Each row was made from one small tree. The marks that hang from a mark follow it in brackets, in alphabetical order. Every link used is in the known rows. Write each row's tree.
In the rows, zero is written as 128.
Known rows
ludak(fomu gatuz(pabor) ranade): [141 118 197 136 123 113 183 103 204 117 108 113 139 198 154  72 177 125
 117 119 145 124 163 147  91 116 135 168  89 116 100 116  81 128 230 130
 148 161 124 125 148 124 124 160 117 159]
nofalid(boge(fila) gatuz(ludak pabor) lovok(namo)): [132 142 143 118 157  49 156 199 140 199 148 113 163 120 151 247  78 138
 137 132 150  63 217 143 115 119 123 128 147  99  77 158 161  84 146  84
 138  83  82 121 133 121  42  74 175  92]
neda(rufi(mibug(fila vugip))): [171 151 110 132  90 177 111 115 127 179 149 137 160 108 144  82 110 139
 132 121 188 161 178 122 145 131 134  91 127 105 148 123 105 183  84 147
 133 152 118 139  91 115 122 135 122 186]
notu(fila): [108 116  91 132 105 139 115 142  81 127 110 137 125 142 114 115 141 110
 135 121  95 181 119 125 122  92 136 100 130 137 127 126 163 118 107 123
 119 109 124 138 116 128 134 128 130  90]
rufi(neda): [131 123 106 135 123 152 125 139 129 111  71 133 130 115 101 123 137  87
 132 135 100 131  90 129 134 124 131 130 120 116 135 147 166 124  83 135
 125 135 121 126 115 141 120 147 120 159]
notu(fila(rusa) rufi): [ 96  97 110 127 128 124 110 153 127 118 182 134 122 126 116  81 125 146
 138 127 104 168 100 115 117 100 137  99 164 140 149 143 136 113 112 133
 124  90 136 146 117 124 134 118 109  81]
rufi(mibug(fila) neda notu): [186 121 112 130 129 163 102  89 112 157 111 135 147  94  81 147  85  95
 134 132 184  98 144 130 175 124 122 137 111 141 150  93 157 184  47 155
  90  99 101 134 106 139 143 169  99 170]
pabor(gatuz(ludak(fomu ranade) nofalid(lovok(namo)))): [136 134 140 128 145  84 122  97 126 173  95 141 135 169 172 158 152 125
 108 122  71 138 127 129  67 118 119 158 102 147  93 169 111 139 164 117
 135 152 131 127 132 116 114 124 140 160]
ludak(gatuz lovok(nofalid) ranade): [102 127 199 145 100 100 146  87 177 101  84 128 114 165 136 100 162 125
 113 126 112 164 148 145 110 120 142 165 139 147 115 106 115 146 177 136
 102 131  96 188 173 133 126 154 122 115]
neda(rufi(mibug(fila(boge(nofalid))))): [186 148 119 125 110 171 118 106 123 150 186 118 131 124 127 107 104 146
 142 118 155 139 183 120 146 145 124 106 138  99 153 112 109 149 102 132
 124 135 119 122 111 114 138 144 117 128]
rufi(mibug(vugip) neda notu(fila)): [143 104  89 122 105 145  93 100 106 163 129 145 160  77  65 108  84  90
 127 130 228 131 123 126 180 117 118 118 118 160 152 105 134 179  31 152
  74  76  89 138  99 144 170 173 102 173]
boge(fila(notu) nofalid(lovok(namo))): [ 93 161 117 143 132 141 127 116 147 130 140 129  80 163 111 135  97 129
 149 107 149 150 156 113 134 140 102 110 162  95 124  96 172 117  72 126
 106 103  96 119 127 132 166 119 151  29]
ludak(lovok(nofalid(gatuz))): [104 143 160 139 116 115 136 132 121 109  98 138 128 146 138 140 147 113
 122 133  94 154 154 139 117 115 135 144 165 150 120 152 168 128 133 122
 136  88 105 138 153 139  94 112 138 121]
fomu(ludak(gatuz(pabor) ranade)): [153 121 161 138 104 115 167 112 184 111  78 113 139 192 154  83 139 144
 125 119 142 131 128 133 118 136 144 150  84 138 106 133  97 110 174 132
 133 169 127 139 146 128  94 166 140 211]
mibug(fila): [148 144 110 144 108 166 121 132  86 140  92 138 129 141 142 110 133 122
 127 127 117 171 157 127 126 112 142  98 123 116 133 122 168 152 109 130
 134 145 132 142 108 128 107 128 131 130]
namo(lovok(ludak(fomu ranade) nofalid(boge))): [ 99 121 147 127 122 103 139 131 107  99  87 113 122 117  86 146 143 119
 114 145 100 167  93 141 145 112 139 144 118 145 120 141 147 154 125 115
 143 159 115 177 141 128 150 115 136 104]
gatuz(ludak(fomu lovok(namo)) nofalid pabor): [155 129 161 107 159  94 132 116 153 164 131 137 126 185 169 160 200 123
  97 120  66  88 167 133  88 111  92 161 128 140 117 208  68 127 217  99
 177  91 104  57 136 140 137 126 105  64]
ranade(ludak(fomu)): [138 135 134 134 142 145 157 133 135 110 104 127 139 160 115  38 162 113
 123 126 125 130 139 127  94 134 139 139  78 119 126 138 133 130 129 139
 195 126 154 124 106 127 143 113 143 163]
vugip(mibug(fila)): [120 140 101 147 112 169 117 155 132 152  70 123 142 107 123 171 120 125
 126 129 124 145 170 119 151 112 149 115 125 114 129 124 148 167  81 125
 139 134 130 154  98 127  97 106 136 157]
fomu(ludak(lovok)): [121 126 133 142 116 129 151 110 156 107  61 130 127 175 139 111 133 123
 124 119  98 159 146 121 124 124 140 141 115 136 123 140 136 121 126 135
 150 123 130 122 130 136 104 139 155 194]
namo(lovok(ludak(fomu gatuz ranade) nofalid(boge))): [ 99 121 168 128 115  93 147 119 118 100  96 111 126 120  91 137 141 130
 114 144 124 162  90 140 136 117 142 157 108 146 119 133 129 158 152 110
 149 166 116 181 154 125 149 123 129 102]
rufi(mibug neda notu): [166 118 112 125 131 157 107  96 124 127  97 130 147  87  68 145 101  79
 141 133 171  87 104 126 178 131 117 153 107 143 141 108 162 155  57 158
  86  96 108 118 109 145 142 169 106 174]
rusa(fila(boge(nofalid(gatuz(ludak))) notu) vugip): [101 131  86 100 128 148 162 138  88 121 178 138 124 103 160 123  84 163
 121 122 180 101 147 136 132 143 134  97 141 131 130 126 124 108 198 126
  77 160 196 100 119 127 138 103 142 112]
vugip(rusa(fila(mibug))): [ 81 121  99 141 122 157 148 155 122 142  82 130 135 103 127 151 133 134
 115 129  98 137  67 137 146 123 154 109 121 114 124 118 150 107 105 156
 123 118 170  93 111 120  95 112 146 145]
rusa(fila(mibug(vugip) notu(rufi(neda)))): [ 83 113  87 108 120 158 115 127 131 107 142 156 124  80 138 114  87 138
 139 131 183 105 107 124 124 133 135  67 134 125 144 105 107 146  93 157
  99 163 164 100 110 106 120 124 108 195]
ludak(fomu ranade): [117 120 157 139 130 134 170 113 175 108  68 117 124 184 135  73 172 102
 117 125 104 172 161 141 105 104 143 147  98 112 111 104 129 137 161 151
 146 156 129 138 126 128 142 146 138 179]
notu(rufi(mibug(fila) neda)): [150 113 136 123 126 156 104 137 143 126 126 131 130 113  94 120  91 130
 136 141 154 126 147 122 139 115 135 116 131 116 154 129 136 171  69 134
 105 100 108 152  92 115 115 152  94 167]
ranade(ludak(fomu gatuz(nofalid pabor) lovok(namo))): [136 130 191 123 150 102 153 100 171 133 123 133 133 177 141  62 181 134
 108 119 125  91 159 136  78 140 120 171  93 135 117 132  71 139 194 120
 190  80 127 121 153 126 135 120 124  80]
boge(nofalid): [129 143 133 139 113 162 136 132 124 112  95 124 109 173 120  95 144 116
 131 120 159 160 133 118 129 141 121 123 126 122 137 171 173 112 108 119
 140 116 128 109 113 137 150 133 124 102]
pabor(gatuz(ludak(fomu) nofalid(boge lovok(namo)))): [137 137 129 121 158  77 112 126 100 190 119 137 144 148 163 195 136 128
 118 129 104 113 136 120  71 113 119 144 101 141 100 183 125 129 157  93
 152 141 139 108 127 107 100  97 143 150]
gatuz(nofalid(boge) pabor): [164 120 136 114 145 106 126 180  96 147 135 127 135 172 145 168 171 122
 130 130 143  75 129 137 118 128 115 118 122 136 115 195 132 105 158  94
 153 127 123 107 128 123 114 106 107  92]
lovok(ludak(fomu gatuz ranade) namo nofalid(boge)): [114 143 172 124 134 108 117 127 138 113  88 105 112  85 103 122 155 128
 129 167 109 199 128 141 126 110 146 142 106 144 123  72 123 145 153 119
 124 146  88 191 199 149 112 152 144 118]
mibug(vugip): [113 144 100 141  85 160 118 145 102 123  71 143 148 118 140  62 144 111
 120 128 174 179 108 122 135 129 137  98 118 123 135 155 146 145 100 134
 130 150 136 136  97 137 116 131 143 185]
boge(fila(notu(rufi(mibug neda)) rusa) nofalid): [131 123 137 140 156 150 118 105 196 123 220 124  86 147 109 116  85 151
 145 116 184 109 108 113 155 162  96 121 176 101 161 107 120 113  72 132
 124 132 106 113 123 132 223 137  96  83]
rufi(mibug notu): [159 134 117 131 120 164 108 102 102 120  94 128 141 108  99 135 117  95
 143 126 171 111 118 119 171 124 121 142 103 148 129 106 169 145  90 157
  96  98 126 119 107 137 129 150 123 163]
gatuz(ludak): [145 142 107 126 119 139 123 143 105 130  96 131 138 125 142 133 152 112
 123 129  92 131 114 118 121 118 125 126 105 123 124 188 140 115 144 119
 142 157 140 102  99 139 117 126 131 147]
namo(lovok(ludak(gatuz(nofalid) ranade))): [110 120 147 127 105 109 144 100 107  96  76 126 126 126 116 134 147 127
 111 125 110 157  41 134 142 139 139 158 107 144 112 149 126 157 139 123
 142 170 131 177 134 128 149 123 127  79]
lovok(namo nofalid(boge gatuz)): [111 155 137 123 120 111  93 192  74 125  82 115 127  84 125 158 128 120
 139 162 107 146 129 132 127 105 143 113 147 146 117 110 192 102 111 110
 112  89 102 163 170 132  47  99 155  96]
gatuz(ludak pabor): [169 140 118 119 124 129 125 157 120 140 125 127 149 145 157 152 164 116
 126 124  94  81 120 129 118 122 109 128 113 124 116 214 116  97 183 102
 139 149 130  78 103 142 101 133 116 133]
notu(fila(boge mibug rusa)): [120  97  80 128 137 120 106 134  96  93 187 128 110  87 118 147 115 139
 147 130  23 126  80 128 131 131 126 106 160 137 139  58 123  76 113 132
 137 148 148 120 160 133 154 128 127  86]
pabor(gatuz(ludak(fomu ranade) nofalid)): [152 131 144 126 143 102 123  91 119 161 114 139 138 180 183 146 168 123
 103 122 102 143 106 127  73 122 122 154  90 149 103 192  93 134 186 113
 144 188 144 118 122 116 147 132 119 188]
neda(rufi(mibug notu)): [167 149 114 124 112 165 118  99 124 151 154 125 152 103 114 106 118 107
 152 115 184 120 141 113 158 129 125 125 116 122 138 134 132 149 100 167
 112 119 129 117 103 124 115 140 119 164]
pabor(gatuz(ludak(lovok) nofalid(boge(fila)))): [139 134 141 128 152  79 107 107 104 188 143 141 138 159 178 215 133 131
 113 121 140 119 124 122  91 127 118 138 118 135 106 205 103 112 162  86
 129 166 131 121 121 109 140 108 127 137]
ludak(fomu gatuz(nofalid(boge) pabor) lovok ranade): [131  97 237 123 153  56 194  94 225 150 137 120 132 228 162 128 186 134
 101 117 168 100 216 157  80 117 126 184 112 128 100 129  49 149 250 111
 167 122 102 135 170 114 144 136 103 111]
nofalid(boge gatuz(ludak pabor) lovok): [148 128 148 113 150  47 177 212 133 183 157 121 184 136 153 229  94 130
 136 134 160  43 219 144 104 123 129 137 134 120  84 197 168 103 157  81
 166 100 111 110 121 117  29  63 159 145]
boge(fila(mibug)): [115 140 118 144 134 151 127 127 127 112 106 125 112 135 125 156 113 117
 143 119 112 141 117 124 130 133 128 111 130  96 113 111 144  95 102 141
 141 172 124 109 118 127 154 130 137 135]
pabor(gatuz(ludak nofalid)): [155 143 116 127 132 114  94 112  75 160 115 147 143 150 181 167 154 123
 115 123 103 130  69 117  87 129 117 138 101 152 112 213 119 116 158 102
 137 180 154 107 115 120 124 121 120 160]
neda(rufi(mibug(vugip) notu(fila(boge rusa)))): [160 129  86 122 105 147 102  96 112 163 223 131 157  72 117  76  99 132
 144 116 193 135 127 115 169 137 120 102 146 130 157 104  91 147  91 162
  98 111 126 131 117 128 153 144 118 146]
namo(lovok): [ 95 127 113 136  96 136 127 132  92  93  51 129 127 130 112 129 138 108
 121 117  86 135  61 122 142 117 134 135 119 125 116 152 170 130 115 127
 134 137 150 142 101 118 120 109 139  84]

Write each row's tree
[119 122 188 142 120 120 183  92 190 110  84 113 129 183 142  56 170 121
 115 122 144 166 156 139  92 110 148 167  84 114 108  94 100 143 200 143
 154 165 131 142 145 122 138 155 129 167] => ludak(fomu gatuz ranade)
[130 113 157 105 153  64 125 136 148 174  92 125 118 150 152 186 166 124
 101 134 100 115 162 137 114 117 121 140 120 137 112 158  92 140 164 112
 129 124 103 157 142 125 131 111 124  76] => gatuz(ludak(lovok(namo) ranade) nofalid(boge))
[142 123 148 124 159  62 139 117 129 187 128 135 147 177 169 184 139 129
 110 124 123 115 157 133  67 121 124 153  96 140  92 187 112 138 171 100
 151 169 135 130 124 105 122 106 136 183] => pabor(gatuz(ludak(fomu ranade) nofalid(boge lovok)))
[ 61 122  85 150 114 164 146 176 157 165  67 117 152  81 112 190 133 136
 105 128 124 134  92 132 175 113 165 125 126 108 126 141 144 133  85 144
 112  94 156 122  95 123  82  93 158 158] => vugip(mibug rusa(fila))
[155 136  84 148 103 156 108 129  88 134 159 137 137  85 165  63 117 155
 115 131 137 170 118 129 148 151 134  84 156 114 160  94 118 145 105 129
 132 170 142 151 126 139 137 132 140 152] => mibug(fila(boge rusa) vugip)
[124  88 120 105 131 128  98 135 126 102 216 120 104 116  57 117  78 141
 143 135 152 137 139 120 144 118 121 115 156 127 168 113 114 130  76 108
  71  50  96 147 115 114 175 167  91  81] => notu(fila(boge(nofalid)) rufi(mibug neda))
[157  92  78 124 123 135  88  94 106 143 184 138 152  45  71 111  79 111
 131 133 184 109  85 128 192 140 112 125 145 155 165  74 116 148  46 151
  73  90 102 136 127 150 186 173 105 152] => rufi(mibug(vugip) neda notu(fila(boge rusa)))
[128 117  81 126 161 135 103 131 122  46 207 128  86  54 143 157 112 141
 170 135  13  58  34 119 141 169 109 111 164 118 143   4 102  81 120 149
 143 214 186 108 177 134 138 114 124 122] => fila(boge mibug notu rusa)
[120 157 121 129 110 154 102 120 105 101  54 124 122  65 121 122 145 117
 142 147  86 191  68 121 139 129 141 131 105 129 126  97 146 125 129 127
 120 140 121 154 160 157  82 152 152 100] => lovok(ludak(gatuz) namo)
[183 130  96 138 113 161  93  92  89 147 167 133 149  68 125  98  88 137
 128 129 199 123 130 125 188 151 120 114 135 143 158  65 122 169  82 154
  97 122 127 139 118 142 151 154 123 165] => rufi(mibug(fila(boge rusa) vugip) notu)
[105 119 126 121 106 160 119 146 136 119 160 123 128 112 108  82  94 162
 121 133 210 150 121 121 159 138 138 104 140 114 160 139 111 143  95 131
  82  76 135 129  90 108 133 144 122 153] => notu(rufi(mibug(vugip(rusa(fila(boge(nofalid)))))))
[182 147 109 126 110 170 112 113 112 146 174 123 140 106 132 114 108 138
 146 122 129 135 168 123 147 132 133 104 132  98 146  97 107 149 108 140
 120 149 125 133 111 112 117 139 124 148] => neda(rufi(mibug(fila(boge))))
[ 81 117 100 131 123 161 131 155 133 133 131 134 124 101 120 133 123 145
 124 129 136 128  68 129 159 112 146 104 130 113 141  99 135 138  99 153
  85 102 162 114 100 109 100 115 134 138] => vugip(rusa(fila(notu(rufi(mibug)))))
[131 104 114 127 154 144  99 134 176  91 185 138 109  83 118 119 107 138
 154 137  97  75  55 114 148 141 110 123 161 125 160  72 118 137  77 153
 125 151 146 134 129 131 140 126  93 139] => fila(notu(rufi(mibug neda)) rusa)
[121 116 109 129 151 142 140 141 133  82 175 118 101  93 129 126  93 161
 138 132  79  89  94 129 140 189 120 131 167 132 141  92 120  71 149 140
 147 179 188 111 155 149 166 120 125 102] => fila(boge(nofalid) mibug rusa(vugip))
[173 133 123 112 144  90 138 157 107 163 147 142 145 178 153 176 167 129
 114 115  78  66 144 132 100 133  94 142 131 143 107 250 126 123 163  97
 166 118 109  72 109 135 118 105 114  96] => gatuz(ludak nofalid(lovok) pabor)
[112 138 133 132 130 132 122 127 140 112  64 136 125 126 124  77 151 111
 125 126  87 126 126 129 114 140 135 135 110 127 123 112 141 125 109 139
 143  83 137 164 128 134 107 115 152  94] => ranade(ludak(lovok(namo)))
[115 153 121 134 123 142 134 131 124 120  82 126 108 136 100 132 120 118
 138 128 111 176 140 122 134 147 120 128 141 125 128 147 198 128  72 117
 135  86 103 128 132 151 118 128 151  76] => boge(nofalid(lovok(ludak namo)))
[117 128 101 137 137 155 108 149 159 119 190 115 108  91 125 156  97 163
 141 130 131 111 145 109 158 145 130 111 169 110 161  82 108 154  91 121
 126 136 146 154 124 122 130 103 118 117] => vugip(mibug(fila(boge(nofalid) notu(rufi) rusa)))
[155 105 102 131 127 144  97  97 101 142 151 133 142 100  97 134 108 112
 141 122 140 118  99 124 171 118 116 133 131 164 139  87 156 136  81 156
 102  85 122 124 124 142 161 145 113 108] => rufi(mibug notu(fila(rusa)))
[127 143 133 128 119 118 115 126 120 127 108 137 126 133 135 148 158 113
 112 130  68 141 140 125 117 111 119 139 137 142 131 192 132 130 151 113
 136 126 113 113 125 142 126 125 124 118] => gatuz(ludak(lovok(nofalid)))
[123 120 189 125 166  51 196 145 190 188 152 108 154 165 165 198 107 129
 111 130 201 114 246 151 106 109 143 151 125  98  92 139 107 112 187 103
 160 137  97 134 134 115 125  92 154 154] => nofalid(boge(fila) gatuz(ludak(fomu lovok ranade)))
[ 89 120  77 111 124 165 151 138  78  97 109 137 128  79 138 137  87 150
 126 129 107 110 126 144 131 139 153  94 128 129 119 107 131  95 180 150
  88 177 204 107 122 125 122 122 146 152] => rusa(fila(boge mibug) vugip)
[ 68 128 110 115 126 134 113 160 147  76 236 127  83  94 113  98  86 161
 151 135 193 116  87 105 146 166 119  89 161 109 167  58  71 133  90 136
 103 140 165 125 124 114 139 121 115 135] => fila(boge(nofalid) mibug(vugip(rusa)) notu(rufi))
[121 152 148 123 136 103  96 186 100 139 125 113 124  96 131 204 109 132
 147 154 116 108 143 140 127 116 128 110 159 133 105 111 160  77 121 105
 117 106  84 140 175 131  68 104 145  86] => lovok(namo nofalid(boge(fila(mibug)) gatuz(pabor)))
[143 121 148 118 155  80 171 119 148 157 118 132 131 197 139 135 172 123
  98 117  79 128 178 135  83 116 116 162 109 136 105 196 112 160 162 128
 180 138 109 107 116 126 162 111 127 140] => gatuz(ludak(fomu ranade) nofalid(lovok))
[110 147 127 137 139 153 126 110 152 113 168 128  78 167 122 149  97 131
 153 110 175 125 133 112 134 155 103 104 147 100 132  94 131 104  86 132
 138 168 122  93 126 127 203 126 117  86] => boge(fila(mibug notu) nofalid)
[ 89 120  99 135 126 152 150 147 117 124 128 118 114 105 120 149 121 146
 118 128 109 130  73 136 154 145 144 111 134 107 138 110 138  90 113 141
 109 110 166  89 124 120 124 123 145 115] => vugip(rusa(fila(boge(nofalid) mibug)))
[138 145 159 127 125 109 146 147 116 123 120 123 139 147 140 119 154 120
 113 143 107 151 155 140 102 109 135 147 132 152 115 171 150 126 158 123
 150 135 103 127 146 139 113 116 132 168] => lovok(nofalid(gatuz(ludak(fomu ranade))))
[119 147 127 139 125 129 106 166  86 123 124 117 116 128 102 149 132 119
 138 141 135 158 131 128 138 110 132 104 143 124 129 149 174 104 105 110
 115 142  98 146 136 129 137 117 136 114] => lovok(nofalid(boge(fila)))
[ 92 121  91 111 123 166 157 132  91 102 124 131 117 103 132 129  82 158
 124 125 142 113 144 141 132 154 142  96 136 129 128 123 136  93 171 141
  92 159 195  99 122 127 145 125 136 125] => rusa(fila(boge(nofalid) mibug) vugip)
[121 126  80 123 116 132 110 115  56 108 159 128 125 110  97 109 125  98
 146 119 147 155 107 117 149 106 129 113 126 147 137 105 158 110 121 142
  73  87 135 133 128 136 138 146 133  90] => rufi(notu(fila(boge)))
[115 113  98 129 133 102 126 140 101 122 188 122 114 112 119 127 103 147
 137 124  64 150 122 130 128 134 122 120 184 137 136  85 165  81 108 112
 122  69 116 134 166 138 137 111 150  23] => notu(fila(boge(nofalid(gatuz lovok(namo))) rusa))
[124 141 170 139 118 118 135 115 137 104 117 135 132 144 119  58 155 131
 120 127 133 125 128 131 101 146 137 153 111 146 130 143 123 139 142 127
 158 109 128 166 145 130 129 120 130 111] => ranade(ludak(gatuz lovok(nofalid)))
[109 110  97 117 165 126 100 144 143  36 243 126  80  59 137 137  97 156
 175 138  47  61  43 110 132 164 114 105 175 118 155  20  89  91 124 151
 132 190 187 118 162 121 126 114 110 125] => fila(boge mibug notu(rufi) rusa)
[103 141 115 135 121 158 106 127 141 115 164 136 109 124 126 103  98 137
 147 119 194 149 123 112 149 123 120  93 143  97 139  93 111 145  88 140
  97 152 116 138  95 119 163 135 126 141] => boge(fila(notu(rufi(mibug(vugip)))))
[151 141 137 119 138 122 158 135 112 102 176 107 121 148 138 118 127 132
 127 130 141 129 159 126 118 145 121 146 132 112 136 145 131  92 170  99
 145 120 136  89 135 131 144 126 140 119] => fila(boge(nofalid(gatuz(ludak(fomu)))))
[121 128 202 126 140 102 149  85 178 139 110 133 122 188 160 115 192 127
 107 118 105 119 169 134  80 110 113 178 124 133 114 128  73 138 233 111
 169  75 106  85 173 128 118 140 113  56] => ludak(fomu gatuz(nofalid pabor) lovok(namo))
[137 114 184 129 118  88 153  89 195 125  66 123 121 196 164 108 156 148
 110 117 108 130 142 138 111 134 132 165 108 153 105 120  72 126 184 131
 132 122 104 148 175 132 100 160 137 140] => fomu(ludak(gatuz(nofalid pabor) lovok(namo) ranade))
[127 140 189 131 136 112 139 109 169 115 122 129 130 157 125  53 173 133
 116 130 111 105 159 136  83 132 124 166 107 141 123 124  90 134 186 121
 169  79 115 134 164 132 120 131 128  86] => ranade(ludak(fomu gatuz(pabor) lovok(namo nofalid)))
[132 110 137 120 130 151 108 144 154 101 118 127 128 109  83 119 102 117
 140 141 146 114 115 120 141 119 132 132 128 118 148 138 138 148  75 136
 105  97 113 140  95 119 118 153  98 174] => notu(rufi(mibug neda))
